Every row comes from one small tree of marks. Brackets hold a mark, then the marks that hang from it, in the order of their numbers. Every link used is in the known rows. Which tree was each row made from?
Known rows
{k_158 k_274}: [-3.52  2.86  2.67  1.84 -1.46 -2.81  0.59 -2.38  6.79  3.65 -3.93  1.15
  2.03 -2.55  0.56  3.00]
{k_158 {k_274 k_326 k_439}}: [-0.42  2.80  1.09  2.52 -1.50 -0.76 -0.61 -1.73  6.30  4.01 -3.88  1.25
  1.07 -0.88  0.19  1.85]
{k_98 k_921}: [-3.56  1.91  1.47  1.79 -2.11 -4.29  0.97 -3.30  7.93  4.44 -2.19  0.82
 -0.85 -3.36 -0.65  4.33]
{k_326 {k_274 k_439}}: [-1.57  4.11  2.03  1.59 -2.68 -1.08  0.07 -3.51  6.77  4.02 -0.91  0.43
  1.87 -2.27 -1.12  2.82]
{k_326 {k_274 {k_439 k_328 k_707}}}: [-2.41  2.03  2.10  0.56 -3.09 -2.95 -1.42 -4.32  5.54  4.97 -1.48 -1.62
  2.66 -1.98 -1.90  3.34]
{k_326 {k_274 {k_439 k_98 k_707}}}: [-0.15  2.59  1.65  1.69 -2.21 -1.81 -1.16 -3.14  4.75  4.11 -1.60 -0.48
  4.38 -2.68  0.58  2.91]
{k_707 {k_921 {k_274 k_326 k_439}}}: [-3.38  1.43  1.04  2.99 -1.55  0.51  1.46  0.23  6.03  2.43 -0.11  1.65
  0.40 -4.07 -0.41  1.47]
{k_921 {k_274 k_326 {k_439 k_98 k_328 k_707}}}: [-1.14  1.72  1.02  2.78 -2.15 -1.23 -1.94 -0.63  4.52  3.00 -2.85 -0.45
  3.50 -2.04 -0.37  2.59]
{k_707 k_921}: [-4.73  1.61  1.53  0.47 -1.25 -1.27  1.10 -1.40  8.12  3.57 -0.89  0.65
 -0.91 -5.23  0.18  3.44]
{k_707 {k_921 k_274}}: [-5.94  1.23  2.24  2.38 -1.56 -1.09  2.31 -0.26  6.48  2.17 -0.21  1.49
  1.15 -5.36 -0.16  2.28]
{k_326 {k_274 {k_439 {k_98 k_921} k_328}}}: [-0.89  3.89  1.26  2.50 -1.57 -2.59  0.69 -3.59  3.73  3.46 -1.71 -0.65
  2.54 -1.76 -1.05  4.28]
{k_439 {k_98 k_921} k_274 k_328 k_707}: [-1.72 -0.34 -0.06  2.56 -1.44 -5.82 -1.99 -3.34  1.62  5.15 -5.10 -2.54
  4.49 -2.93 -0.99  4.98]
{k_98 {k_439 {k_274 k_326} k_328 k_707} k_921}: [-0.79 -0.73  0.21  0.90 -4.29 -5.53 -2.03 -5.01  4.16  5.36 -3.65 -1.35
  0.99 -1.35 -1.07  4.97]
{k_158 {k_274 k_326 {k_439 k_328}}}: [-1.19  2.95  1.08  1.89 -1.46 -1.65 -0.85 -2.18  5.59  4.18 -4.29  0.01
  0.78 -0.30 -0.72  2.75]
{k_158 {k_274 k_326 {k_439 k_98 k_328}}}: [ 0.29  3.45  0.58  2.56 -0.39 -1.25 -0.99 -1.41  4.19  3.50 -4.83 -0.01
  2.08 -0.55  0.53  3.29]
{k_158 {k_274 k_326}}: [-2.90  3.17  0.72  2.27 -1.85 -1.79 -0.38 -2.00  6.54  3.44 -4.49  1.13
  1.08 -1.90  0.67  1.52]

Write each row's tree
[-3.28  2.90  1.50  3.11 -0.71 -4.25  1.05 -1.75  3.66  2.41 -3.40 -0.54
  2.55 -2.90 -0.29  5.49] | {k_439 {k_98 {k_921 k_274}} k_328}
[-1.75  3.05  0.23  4.24 -1.09 -2.42  0.91 -0.90  4.55  1.86 -2.97  1.41
  2.43 -3.43  1.40  3.19] | {k_439 {k_98 {k_921 {k_274 k_326}}}}
[ 0.38  0.59 -0.73  0.63 -0.97 -0.94 -2.89 -1.00  4.62  4.43 -2.79 -1.90
  0.93 -2.58  0.38  3.62] | {k_274 k_326 {k_439 k_98 k_328 {k_707 k_921}}}
[-0.31  3.16  2.49  2.16 -0.05 -2.28 -0.04 -1.84  4.34  3.87 -4.27 -0.07
  3.12 -1.22  0.49  4.67] | {k_158 {k_274 {k_439 k_98 k_328}}}
[-0.59  1.85  0.19  1.55 -3.59 -4.19 -0.56 -4.57  4.80  4.35 -3.47 -0.21
 -0.51 -0.99 -1.39  5.40] | {k_98 {k_439 {k_274 k_326} k_328} k_921}
[-0.53 -0.41  0.42  0.13 -3.83 -1.87 -2.19 -3.04  5.74  4.57 -2.25 -0.02
  1.63 -3.33  0.94  3.23] | {k_98 {k_439 {k_274 k_326} {k_707 k_921}}}
[-2.28 -1.23  3.13  1.91 -4.30 -5.51  0.56 -3.58  5.58  3.75 -1.27  0.99
  2.73 -2.89  0.77  4.59] | {k_98 {k_439 k_707} {k_921 k_274}}
[-2.76  1.89  0.68  3.05 -0.84  0.22  1.23  0.49  4.35  1.90 -0.91  0.55
  1.26 -3.79 -0.13  2.55] | {k_707 {k_921 {k_274 k_326 {k_439 k_98 k_328}}}}
[-4.17 -0.28  0.31  1.60 -1.06 -2.99 -1.32 -0.54  2.79  2.75 -2.87 -2.13
  3.76 -4.64  0.91  3.33] | {k_439 k_98 k_328 {k_707 {k_921 {k_274 k_326}}}}
[-0.77  4.74  1.64  1.63 -1.60 -1.48 -0.26 -3.17  4.62  3.39 -1.95 -0.83
  2.91 -1.86 -0.68  4.13] | {k_326 {k_274 {k_439 k_98 k_328}}}
[-1.10  0.08 -1.93  2.97 -1.78 -4.76 -2.98 -3.02  1.38  4.69 -5.55 -2.56
  3.64 -2.27 -0.86  3.60] | {k_439 {k_98 k_921} {k_274 k_326} k_328 k_707}
[-5.35  1.58  0.75  2.70 -1.90 -0.14  1.53  0.00  6.28  1.78 -0.63  1.56
  0.30 -4.90 -0.06  1.12] | {k_707 {k_921 {k_274 k_326}}}
[-1.53  1.73  1.61  2.73 -3.97 -3.20  1.20 -2.80  6.03  2.50 -1.51  2.10
  0.53 -2.07  0.54  3.91] | {k_98 k_439 {k_921 {k_274 k_326}}}
[ 0.19  0.41  0.31  2.72 -0.49 -1.19 -0.75 -0.81  3.41  3.76 -3.70  0.40
  3.43 -2.32  2.10  1.71] | {k_158 {k_274 k_326 {k_439 k_98 {k_707 k_921}}}}
[ 2.18  1.69 -0.49  1.19 -1.69 -0.33 -3.70 -1.29  6.47  4.69 -3.41 -0.38
  1.66 -1.99  1.56  3.03] | {k_274 k_326 {k_439 k_98 k_707}}
